What can hang from each mark
keni: romim vete
kuzik: romim
vafe: romim vete vila
vila: keni kuzik selof
romim: keni kuzik
selof: romim vete
vete: kuzik vafe

Known rows, with every way that one mark hangs from another
vafe[romim[keni]]: [ 22.9 -18.5  16.0   6.9 -10.2  43.9 -27.3 -35.4 -22.4 -32.1   2.2   2.2
  14.5  13.8   6.2  -9.4  -9.8  35.9 -44.4 -21.0 -24.2  -9.0  29.7]
selof[romim[keni kuzik]]: [  7.6  -2.7  21.2  -1.1 -12.0  16.0  10.2 -21.2  -9.8   7.4  26.7  -6.4
  29.1  32.4 -26.7 -20.2   6.8   5.4 -12.2 -29.4 -10.5 -35.9  16.7]
vila[keni kuzik]: [ -1.1   8.8 -20.6  60.4  47.3 -15.6  -5.6   8.3 -29.4  34.7   0.4  26.2
 -16.2  -2.9   7.6  18.1  10.5  -0.2  21.7  28.5  14.7  18.1   0.7]
vete[kuzik vafe[romim vila]]: [-16.7  46.2  11.9  -2.0 -13.4  -2.5   3.1  -1.5   7.9 -67.4 -30.0 -32.2
  53.8 -16.5  32.5 -25.5  16.2  21.0 -39.5  10.1  -3.7 -27.6  56.3]
vete[kuzik vafe[vila[selof]]]: [-23.7  61.3   6.3   8.8  13.7 -46.0  19.5  15.0  14.8 -39.5 -36.6 -30.5
  28.3 -12.9   3.4 -22.6  19.0   2.5 -23.9  21.6  -9.8 -27.8  40.0]
vete[kuzik vafe]: [-39.9  14.1   1.7   9.2   7.3  -6.8   2.8  -3.0  21.4 -21.9 -15.0 -24.7
  34.0  -6.9  -0.8 -12.2  -5.0  -9.3 -13.2   0.2   7.2 -13.2  30.3]
vila[kuzik selof[romim vete]]: [ 29.4  38.1 -10.1  20.4  19.5 -66.9  -9.1  13.4 -19.2   8.1 -20.2   6.1
 -28.2  15.6 -22.3 -16.1  31.5 -22.1  18.8  20.7  15.3  -5.4  -8.5]
selof[romim[keni] vete]: [ 14.2  20.3   5.8  -0.3   2.3   6.9  -9.2 -25.4  -1.1  -8.8  10.0  -4.7
  35.9  49.2 -33.4 -27.6  -3.0  -0.1  15.4 -19.4   4.6 -37.2   0.4]
selof[romim vete[kuzik]]: [-10.5  23.2  -2.3   2.6 -24.0 -19.4  -6.5   8.9  25.3 -17.0   5.6 -15.2
  45.8  36.3 -24.2 -35.8  27.7 -20.1  25.8 -17.4  23.4 -28.4  -9.1]
kuzik[romim[keni]]: [ 13.1 -35.8   2.0  35.9  -8.6  10.0  -1.1  -9.7 -26.6  19.8   0.2  -2.4
  30.7  25.5 -30.8  -8.1  -5.8  25.8 -24.3 -25.6 -28.1  11.6   9.9]
romim[keni[vete[kuzik vafe[vila]]]]: [-24.5  54.4  -0.8  26.0  13.5  22.5  25.5 -13.9  19.9 -33.7 -39.0 -23.9
  63.8  13.4 -21.8 -30.5 -26.7  22.0 -27.8  17.2 -35.1 -39.8  47.2]
vila[keni[vete]]: [-25.1  18.0 -11.1  57.8  29.6  -1.3  19.4  14.4  -1.4  26.6  11.0  20.9
  18.7  13.9 -15.3 -15.4  -6.9   0.0  11.3  54.6   9.4 -11.1 -25.3]
vete[vafe[romim]]: [ -5.8   8.3  15.6  -7.1   6.7   3.1  -9.2 -21.4 -12.2 -34.4 -10.8 -14.3
  15.7 -16.7  20.8 -12.4 -12.8   7.9 -37.4  18.9  11.5 -11.6  29.7]
romim[keni[vete]]: [ -0.5   8.9  -2.4  27.4  10.8  36.1   9.9 -18.9   4.8  -0.4 -12.5   3.5
  25.2  25.6 -30.7 -16.3 -33.6  18.8 -19.4   9.9 -32.3 -19.0   8.6]
vafe[vete]: [  6.9  -3.4 -12.4 -16.6  10.9  -2.5  -3.6 -13.9 -16.7   9.0   9.6  -6.0
 -23.0 -16.9  -1.1   2.7  36.5   7.4 -12.1 -11.0   3.1   0.3  25.7]
vafe[romim]: [ 15.8 -11.6  10.1  -2.9 -19.6  13.6 -20.1  -8.6 -13.9 -28.9   1.1   2.0
   4.3  -4.5  21.2 -11.1   7.9  17.3 -31.1   0.3  -0.8  -0.3  10.7]
vete[kuzik vafe[vila]]: [-31.3  56.0   2.5  -0.1   4.4 -14.7  22.7   6.9  20.5 -40.8 -32.2 -35.4
  50.8 -12.4  13.8 -15.5   8.2   3.7  -9.9   9.0  -4.2 -27.1  46.5]
selof[romim[keni kuzik] vete]: [  7.3  14.9  17.1 -18.4 -20.4  13.4   4.9 -17.3  -3.2  -7.3  13.2   2.4
  42.9  52.3 -35.1 -39.7   4.5  -1.8  13.9 -26.7  -5.5 -47.5   0.3]
selof[vete[vafe[romim]]]: [ -5.5  24.6  10.3 -22.7  -2.4   1.6 -12.6 -12.8  -5.7 -43.7 -22.2  -4.8
  30.0   2.7  11.7 -31.3 -15.1   1.1  -4.8  22.3  14.3 -22.0  10.9]
romim[kuzik]: [ -6.5  -7.1  10.8 -20.1 -23.0   7.5  15.5   9.9  -3.6   2.4   3.3   9.6
   9.3   4.2   1.0 -11.8   9.4  -5.0   0.2  -7.4 -13.6 -11.7   1.9]
keni[romim[kuzik] vete[vafe[vila]]]: [-49.0  71.8   0.8 -35.4  16.7 -15.3  72.0  28.3  24.9 -12.0 -28.2  -2.1
  60.5 -21.1 -21.9 -21.3 -30.0 -23.3 -11.4  68.8  -2.9 -37.5  23.2]
kuzik[romim[keni[vete[vafe]]]]: [ -6.9  -8.4  -3.1  48.7   7.9   5.6  22.5 -10.0 -14.6  17.8 -19.5 -12.2
  49.9  20.3 -43.9 -26.1 -32.8  18.9 -33.9  19.2 -26.4  -5.1  15.1]
kuzik[romim]: [  6.5 -30.0  -3.0  27.7 -19.5 -19.2   9.1  16.3 -16.8  22.5   0.5  -4.4
  20.5   6.4 -17.3  -8.4  11.0   7.4 -11.3  -4.4  -5.5  21.3  -9.0]
vafe[romim vete]: [ 22.2 -14.1  -1.1 -19.1  -9.0   9.6 -25.8 -20.1 -30.6 -20.5   9.9  -4.1
 -19.7 -23.2  19.7  -7.1  44.5  24.2 -43.5 -11.3   1.3   0.5  38.3]
selof[romim vete[kuzik vafe[vila]]]: [-21.7  75.8   2.5  -9.3  -5.5 -36.4  20.2   4.5  26.1 -42.3 -17.6 -35.3
  69.9  19.8  -8.0 -45.2  22.9 -14.3  19.0  10.3  24.3 -52.9  24.1]

Rows
[ -0.1  39.1 -14.6 -14.3  -7.9 -12.6   9.2   5.8   2.2 -23.9 -12.3 -22.9
  14.6 -18.9  11.6  -9.2  66.8  19.9 -13.7 -17.2 -13.2 -17.4  53.0]
vafe[vete[kuzik] vila]
[-45.5  19.7  -2.6  64.1  20.6   4.2   5.6   6.3   5.1 -11.1  -0.5   2.5
  50.0   4.7  -1.8 -32.9  -4.7   6.3 -20.5  54.4  13.8 -20.5   5.9]
vila[keni[vete[kuzik vafe[romim]]]]
[-42.9  35.3   0.1  45.2  39.8 -47.7  -4.0  16.7   1.6  -4.7  -3.8  10.0
  22.4  21.6 -20.0 -36.3  13.3 -14.4  14.6  41.3  17.7 -23.7 -13.0]
vila[keni selof[vete[kuzik vafe]]]
[ -6.6   2.1   8.5   6.4 -12.9  42.1  25.5  -8.7  -0.1   1.4  -8.1  10.8
  30.9  28.6 -30.9 -28.2 -24.7  14.5 -20.5   3.5 -43.7 -32.3   9.9]
romim[keni[vete] kuzik]
[-27.2   3.3  11.7   7.8  -9.8   6.0 -16.6 -11.0   7.9 -47.2 -15.6 -24.1
  39.0 -11.8  17.3 -21.8   1.8   6.9 -39.6  -0.3   5.7 -11.4  40.3]
vete[kuzik vafe[romim]]
[-45.7  64.4 -18.4  33.1  25.4 -16.1  41.9  40.0  23.6  -1.0  -4.3  10.7
  63.6   1.1 -16.9 -11.3   7.5  -4.6   8.5  56.3   5.0 -20.4   3.2]
vafe[vila[keni[romim vete[kuzik]]]]
[-49.9  34.6  -4.2  76.1  45.8 -42.9  18.6  21.5   8.5  10.9  -4.9   5.0
  22.0   8.1 -29.2 -34.0   3.9  -9.3 -13.0  68.0   6.5 -21.7 -11.0]
vila[keni[vete[kuzik vafe]] selof]
[-36.3  62.4  -6.7   8.0  20.0 -13.8  59.6  40.6   6.6   9.8   1.0  23.0
  52.7  -2.8 -13.5 -14.0   1.8  -5.6  10.1  66.4   0.3 -29.6  -3.2]
vafe[vila[keni[romim[kuzik] vete]]]
[  9.1   9.7  18.4  -0.1  -7.8 -48.1  12.6  14.9 -10.0  11.9  18.5  -3.1
  -8.1  13.6 -24.6 -27.4  37.2 -15.2 -14.1   4.5   2.9 -25.3  -8.4]
vila[selof[romim[kuzik]]]
[-29.8  71.6 -13.8  17.2  73.4 -36.4  32.9  12.0 -13.8   4.5 -19.9   4.2
  24.8 -31.1   9.3  18.7  -9.2 -12.1  10.4  61.5  24.6  -6.5  38.4]
vete[vafe[vila[keni[romim] kuzik]]]
[-17.3  20.4  11.5  -1.6 -10.8  11.4  24.1   1.8   0.7 -24.8 -22.2  -4.2
  33.7  -6.6   0.9 -39.5 -21.3   2.5 -37.0  47.6  -8.0 -28.9  16.9]
keni[vete[vafe[romim[kuzik]]]]
[-15.5  35.7 -22.9  35.6  67.7 -60.4  -2.2  32.1 -21.2  29.8  -7.7  47.4
 -16.0   2.4 -30.2   9.3   7.4 -33.0  33.2  59.4  24.5  11.2 -20.1]
vila[keni[romim] kuzik selof[vete]]
[ 16.6 -22.1  26.3 -10.6 -30.8  48.9 -12.3 -25.4 -26.2 -31.1   5.1   9.1
  22.2  16.3   7.2 -19.7  -1.7  33.5 -45.0 -27.6 -35.0 -20.0  29.9]
vafe[romim[keni kuzik]]
[  1.3  44.4 -12.7  10.8  35.9 -18.6  18.6   2.2 -29.1   9.5  13.9   1.3
   0.2 -16.3  16.5  -0.2  57.4  23.2   1.4  21.5   5.9 -18.6  31.0]
vafe[vete vila[keni]]
[-31.4  46.3   9.8  32.4  12.0  -6.1   4.5   2.0  -3.2 -48.2 -12.1 -16.8
  59.6  -9.1  32.6 -25.5  22.8  22.6 -27.7  27.7   9.2 -28.5  44.6]
vete[kuzik vafe[romim vila[keni]]]
[ -3.0  31.5   4.7  44.1  32.1 -61.4  -2.5  15.3 -15.4  20.4  29.0  16.2
   4.5  36.3 -32.2 -33.7  34.9 -16.8  25.7  38.2  32.1 -27.0 -38.8]
vila[keni selof[romim vete]]
[ 37.1  26.3 -30.2  11.3   6.9 -39.0  17.3  16.5 -46.2  17.5 -30.5 -11.7
 -12.2 -30.7   8.0   6.8  64.2  23.0 -11.8   3.2 -16.7  18.5  52.8]
vafe[vete vila[kuzik[romim]]]
[ -2.2 -35.8 -13.6  25.9 -10.8   5.2 -11.5 -13.7 -20.0  13.4   5.2 -16.1
  21.8   6.9 -29.2 -10.0  45.4  24.4 -35.5 -47.8 -24.9   9.1  42.4]
vafe[vete[kuzik[romim[keni]]]]
[-21.5  28.3   4.3  37.0  15.0   6.3  13.9 -24.0  19.5  -7.0  -0.9 -29.2
  58.8  30.9 -43.0 -33.7 -17.4  -0.1 -24.1   3.7   0.5 -41.0  27.5]
selof[romim[keni[vete[kuzik vafe]]]]
[-37.6  18.6  -4.9 -23.4  -4.2   1.4  44.9  30.2  24.9  12.2  -2.8  19.3
  37.1  -3.5 -38.0 -11.2 -22.9 -29.1  -4.0  44.5  -3.5 -13.3  -9.2]
keni[romim[kuzik] vete]
[-11.1  21.1  17.0 -37.4 -19.0   7.2   0.4  -6.0  -6.3 -42.8 -19.8   1.5
  34.9   5.5  11.7 -40.0  -8.9  -2.5  -5.0  18.8   3.5 -32.0  11.7]
selof[vete[vafe[romim[kuzik]]]]
[ 11.6  39.5   4.8  22.7 -25.2  36.0   4.8  -8.6   2.5 -59.9 -31.4 -12.8
  57.7  15.7   4.6 -35.2   4.3  48.7 -50.3   4.0 -46.5 -34.9  44.5]
vafe[romim[keni[vete[kuzik]]] vila]
[ 14.8  68.7  -3.6 -16.7   7.8 -13.8   0.5  -1.3 -18.3 -53.8 -53.3  -5.9
  24.0 -10.1  30.3 -22.2  -1.8   8.4   3.6  35.8   2.7 -22.8  37.7]
selof[vete[vafe[romim vila[kuzik]]]]
[ 10.0  -9.8  18.4   3.5 -30.2  51.4   2.6 -16.1 -13.5 -27.9  -8.2  12.2
  32.5  19.7  -8.4 -35.4 -13.4  32.4 -47.1   2.2 -41.7 -30.2  20.5]
vafe[romim[keni[vete] kuzik]]
[ 32.0  49.7 -26.8  -9.3  24.1 -23.7  11.1   1.7 -31.1  -2.2 -31.0  -8.7
 -29.5 -36.2  23.2  13.3  56.3  19.3  -4.6   6.1 -10.6   2.5  58.5]
vafe[vete vila[kuzik]]
[ -8.4 -37.6  -2.2  46.2 -26.2  10.6  -7.5  -0.7  -4.6   6.1  -2.8 -12.7
  50.1  28.9 -31.8 -15.0   9.6  20.9 -24.9 -41.5 -29.5  10.8  18.5]
vete[kuzik[romim[keni]]]
[ 32.5  32.4  -0.3 -30.4 -11.5   0.1  -4.0 -10.4 -31.6 -40.4  -7.3 -12.8
  -3.1 -29.8  34.8 -11.7  60.9  38.2 -41.3   0.6 -11.2 -16.6  55.6]
vafe[romim vete vila]
[-43.9  23.2  -1.9  32.0  37.8 -39.5  39.8  43.4   0.9  36.4  18.0  42.1
  14.4   4.7 -45.3 -18.9   1.1 -26.4  -4.6  74.6   6.3 -15.5 -31.9]
vila[keni[romim[kuzik] vete] selof]
[ 37.8  80.7 -10.4   7.2  14.7 -71.7  12.3  24.4 -16.5 -14.9 -34.2  -4.3
  -7.8   5.9  -5.9 -19.8  44.0  -6.0  18.8  29.4   1.4 -22.1   9.1]
vafe[vila[kuzik selof[romim vete]]]
[-13.4  32.9 -16.1  71.3  51.6  -9.1   5.4   2.8 -27.5   9.0 -21.5  17.6
   8.0 -11.4   9.3  -9.6 -13.8   5.9 -10.8  75.5  17.8  -1.5  14.3]
vila[keni[vete[vafe[romim]]] kuzik]
[ 15.2 -20.5  10.0 -37.3 -29.7  16.1 -11.0 -12.6 -33.5 -17.0  13.7   3.0
 -11.2 -19.5  19.8 -17.2  53.2  20.8 -44.1 -17.3 -10.8 -12.5  37.7]
vafe[romim[kuzik] vete]
[  4.2  49.5  15.0 -15.2   3.8  -5.7   9.4 -11.6 -12.9 -52.8 -25.6 -22.5
  29.9 -22.8  36.6 -19.6   0.4  22.6 -35.6  29.4  -0.9 -26.6  46.9]
vete[vafe[romim vila]]
[  0.6  20.7   9.7 -27.7 -30.7 -16.8  14.2   8.8   5.2  -4.0  12.5   1.1
  32.9  34.5 -20.8 -39.9  20.0 -21.5  28.7  -5.5  16.9 -40.1 -17.1]
selof[romim[kuzik] vete]
[-22.3  32.7   8.1   9.0   7.6   1.0  -7.1 -29.4  17.6 -27.2  -4.7 -27.0
  67.0  42.4 -35.4 -38.7  -7.5  -8.3   3.5 -19.0  10.9 -47.4  26.9]
selof[romim[keni] vete[kuzik vafe]]
[  9.5  43.7  19.3  -7.5  15.1  22.3   3.6 -33.6 -20.4 -56.5 -25.3 -22.2
  39.6  -8.6  23.9 -17.1 -15.1  38.6 -48.3  11.3 -19.9 -33.5  63.3]
vete[vafe[romim[keni] vila]]
[ 33.8  60.4 -12.5  16.3  21.3 -52.2  13.5  25.0 -22.7 -11.2 -42.2   1.9
 -28.8 -18.4  11.6   3.3  33.6   8.9  -4.2  29.2 -19.8   0.6  24.9]
vafe[vila[kuzik selof]]
[-32.5  20.2  -2.1  34.0  16.6  30.7  10.9 -22.5  19.9 -17.2 -24.8 -16.5
  52.6  21.0 -32.9 -26.3 -38.1  11.5 -28.1   9.3 -25.1 -29.1  33.2]
romim[keni[vete[kuzik vafe]]]
